Each row comes from the steps of one path. Every step used is in the known rows, and no mark comes twice. Write the path behind each row, first mark first.
Known rows:
tarupa/rumo: [-25.2,-6.4,8.9,4.9,0.2,-8.3,-12.0,19.1,5.3,1.1,-3.6,-19.4,3.5,47.9,4.6,1.0,-9.1,-2.9,15.8,-7.6,2.0]
deso/todod/rosog/dinem: [-2.6,12.5,15.1,-1.8,1.1,-2.5,-10.1,-26.1,5.3,2.1,-0.7,13.4,-10.4,-3.2,-14.8,-6.1,6.6,-23.0,-16.8,6.8,9.0]
rosog/dinem/tarupa: [-17.3,-19.4,-8.8,0.9,7.2,6.1,-21.2,-15.4,16.3,0.8,11.6,-14.5,3.1,-0.6,-1.9,-0.4,-18.2,-6.5,-8.0,-0.8,-20.8]
rosog/logaz: [-10.2,-13.9,1.0,10.3,31.5,-23.9,-13.6,-14.0,19.4,4.0,-5.3,-9.5,15.0,16.0,-6.1,-1.4,-2.5,-15.5,-10.4,-13.3,-6.5]
logaz/deso/todod/rosog: [9.7,26.2,23.0,-1.1,-9.6,-17.9,10.6,-8.9,-21.9,1.3,0.0,8.2,-17.4,7.6,-3.4,-4.3,11.8,-13.3,10.4,2.5,18.0]
deda/logaz/tarupa/rumo/nisenit: [8.4,-28.0,-10.2,7.2,-44.0,16.3,27.2,25.6,11.0,-0.8,-16.1,-0.6,9.7,26.4,25.8,5.8,10.2,11.8,33.2,-13.5,-17.7]
todod/rosog/logaz/tarupa/rumo/nisenit: [-11.5,-1.1,-24.5,-2.5,9.4,11.5,28.0,23.2,-6.4,2.8,-21.7,3.0,17.8,-0.1,7.7,3.5,6.3,27.5,5.4,-6.5,-6.1]
deso/todod/rosog: [-2.2,12.6,22.3,-2.7,12.7,-21.9,-17.2,-11.9,-18.5,-0.6,-3.6,8.2,-8.3,7.8,-16.4,-1.5,20.3,-15.2,-6.7,2.3,19.0]
deda/logaz/nisenit: [16.6,-24.9,14.4,8.3,5.1,0.2,1.5,0.7,6.0,-1.4,4.5,-6.1,10.0,40.7,1.1,0.4,1.8,-20.6,30.2,-17.9,-2.0]
deso/todod/rosog/logaz/tarupa: [8.1,11.4,5.3,-0.1,50.2,-25.1,6.8,-12.1,-7.1,-2.9,-13.6,21.0,11.0,-23.9,-3.5,4.6,29.9,-4.2,-17.3,-2.0,6.3]
deda/logaz/deso/todod/rosog/dinem/tarupa: [35.1,8.7,4.3,-6.5,-56.8,10.1,4.4,-25.3,13.1,-2.0,4.8,20.7,-21.9,-17.0,28.8,-5.3,-12.9,-1.6,-3.6,2.1,-2.3]
todod/rosog: [-13.9,9.9,12.3,-3.2,18.2,-16.1,-12.6,-5.7,-16.6,2.4,3.4,2.4,-2.5,14.5,-17.0,-4.5,1.0,-9.5,9.1,1.1,2.5]
todod/rosog/dinem/tarupa/logaz/nisenit: [3.9,-11.1,-13.9,-5.1,22.0,28.1,1.9,27.0,-5.3,-2.3,16.7,-9.1,11.9,-10.8,-24.0,4.2,-13.0,3.2,14.0,4.3,-5.2]
dinem/rosog/logaz/tarupa/rumo: [-14.1,-11.9,-4.5,6.8,58.0,-13.2,3.2,35.2,6.8,-2.8,-18.5,-9.4,27.0,12.3,19.2,4.1,5.3,33.8,-0.1,-6.1,-1.3]
logaz/deso/todod/rosog/dinem/tarupa/rumo: [1.6,22.7,-2.0,-10.5,-35.8,18.6,7.1,6.8,-0.1,-2.0,1.4,0.7,-18.8,-0.8,24.7,-1.9,-21.9,15.5,-4.9,8.2,8.2]
nisenit/rumo: [-20.6,-19.0,-1.7,12.5,-7.6,-12.3,-20.3,-16.2,-1.3,1.5,9.4,-13.5,6.7,16.4,9.4,2.4,0.7,-1.1,-3.7,-5.9,-7.9]
todod/rosog/dinem/tarupa: [-15.9,0.8,-9.0,-10.4,9.0,8.1,-21.0,-15.2,-1.6,0.8,13.4,0.7,-1.7,-14.4,-6.6,-4.2,-21.3,3.5,-10.9,7.3,-12.3]
dinem/rosog/logaz/tarupa: [-7.9,-18.2,-1.5,9.3,72.5,-25.1,0.4,9.5,3.4,-1.7,-10.3,-2.6,29.3,-6.3,2.2,2.4,18.0,18.2,-3.8,-5.6,-7.4]

Which path is each row?
[8.6,18.1,1.6,-8.0,-20.0,7.9,3.2,-18.3,-3.8,-0.6,8.6,6.9,-18.5,-20.6,9.0,-3.6,-9.5,-0.4,-9.2,8.1,2.7] : logaz/deso/todod/rosog/dinem/tarupa
[10.8,-16.9,-19.0,0.1,-2.5,28.9,-5.3,11.0,-8.8,-6.3,14.7,-7.0,8.4,-26.3,-3.3,10.9,3.3,13.6,-15.5,7.9,5.9] : deso/todod/rosog/dinem/tarupa/logaz/nisenit/rumo
[2.6,9.8,10.5,0.7,30.6,-26.4,-14.6,-19.6,0.5,1.1,-12.9,10.9,3.3,-2.8,-10.8,-2.2,16.6,-10.0,-27.6,-5.0,17.4] : deso/todod/rosog/logaz
[-25.6,-29.0,-28.1,0.2,-37.3,37.9,-3.6,15.2,16.3,3.1,-3.1,-26.0,4.3,17.4,9.0,0.8,-21.8,17.7,-2.7,-2.9,-15.0] : rosog/dinem/tarupa/rumo/nisenit
[9.8,-2.9,-2.0,-3.9,-10.3,7.6,-16.2,8.3,4.3,-3.5,3.8,2.5,-4.2,-27.6,-16.2,4.6,6.7,-1.8,-17.0,10.5,2.6] : deso/todod/rosog/dinem/tarupa/logaz
[5.7,20.3,-0.2,0.4,10.7,-18.0,16.2,-12.1,0.3,5.8,0.1,5.8,-1.3,4.8,3.9,-7.4,-14.0,-0.6,3.2,-6.5,0.7] : todod/rosog/logaz/deso
[11.5,7.4,-11.6,-3.5,-28.6,13.7,15.8,16.7,4.0,0.9,16.1,-2.4,-8.7,-21.0,-3.4,-1.1,-22.7,8.0,16.6,8.4,-14.5] : todod/rosog/dinem/tarupa/logaz/deso
[12.6,24.8,15.3,-0.4,-21.5,1.8,19.2,-24.7,2.6,4.3,3.8,13.6,-21.3,-2.2,-1.4,-9.2,-1.0,-20.6,0.8,7.6,8.5] : logaz/deso/todod/rosog/dinem
[-5.8,5.8,2.3,-8.8,3.7,4.1,-24.6,-21.4,-2.2,-2.4,4.7,6.7,-7.7,-20.3,-5.9,-1.3,-0.7,-4.0,-25.7,8.6,3.5] : deso/todod/rosog/dinem/tarupa
[-18.8,-19.1,-12.3,5.2,-6.1,12.0,25.3,31.8,-7.8,0.9,-14.0,-14.7,11.9,22.0,5.7,7.1,13.9,13.1,29.0,-6.8,-11.4] : logaz/tarupa/rumo/nisenit
[21.5,11.5,5.9,-2.7,-20.1,-7.8,2.3,24.9,-22.0,-4.8,3.9,-2.4,-11.8,-15.4,-4.7,6.3,10.7,8.5,9.7,7.1,13.0] : dinem/tarupa/logaz/deso/todod/rosog
[25.7,18.0,11.8,5.1,-36.2,4.3,26.4,2.6,9.7,2.9,3.3,9.7,-17.1,-9.2,-11.8,-3.2,4.0,-19.5,11.1,9.3,8.0] : tarupa/logaz/deso/todod/rosog/dinem
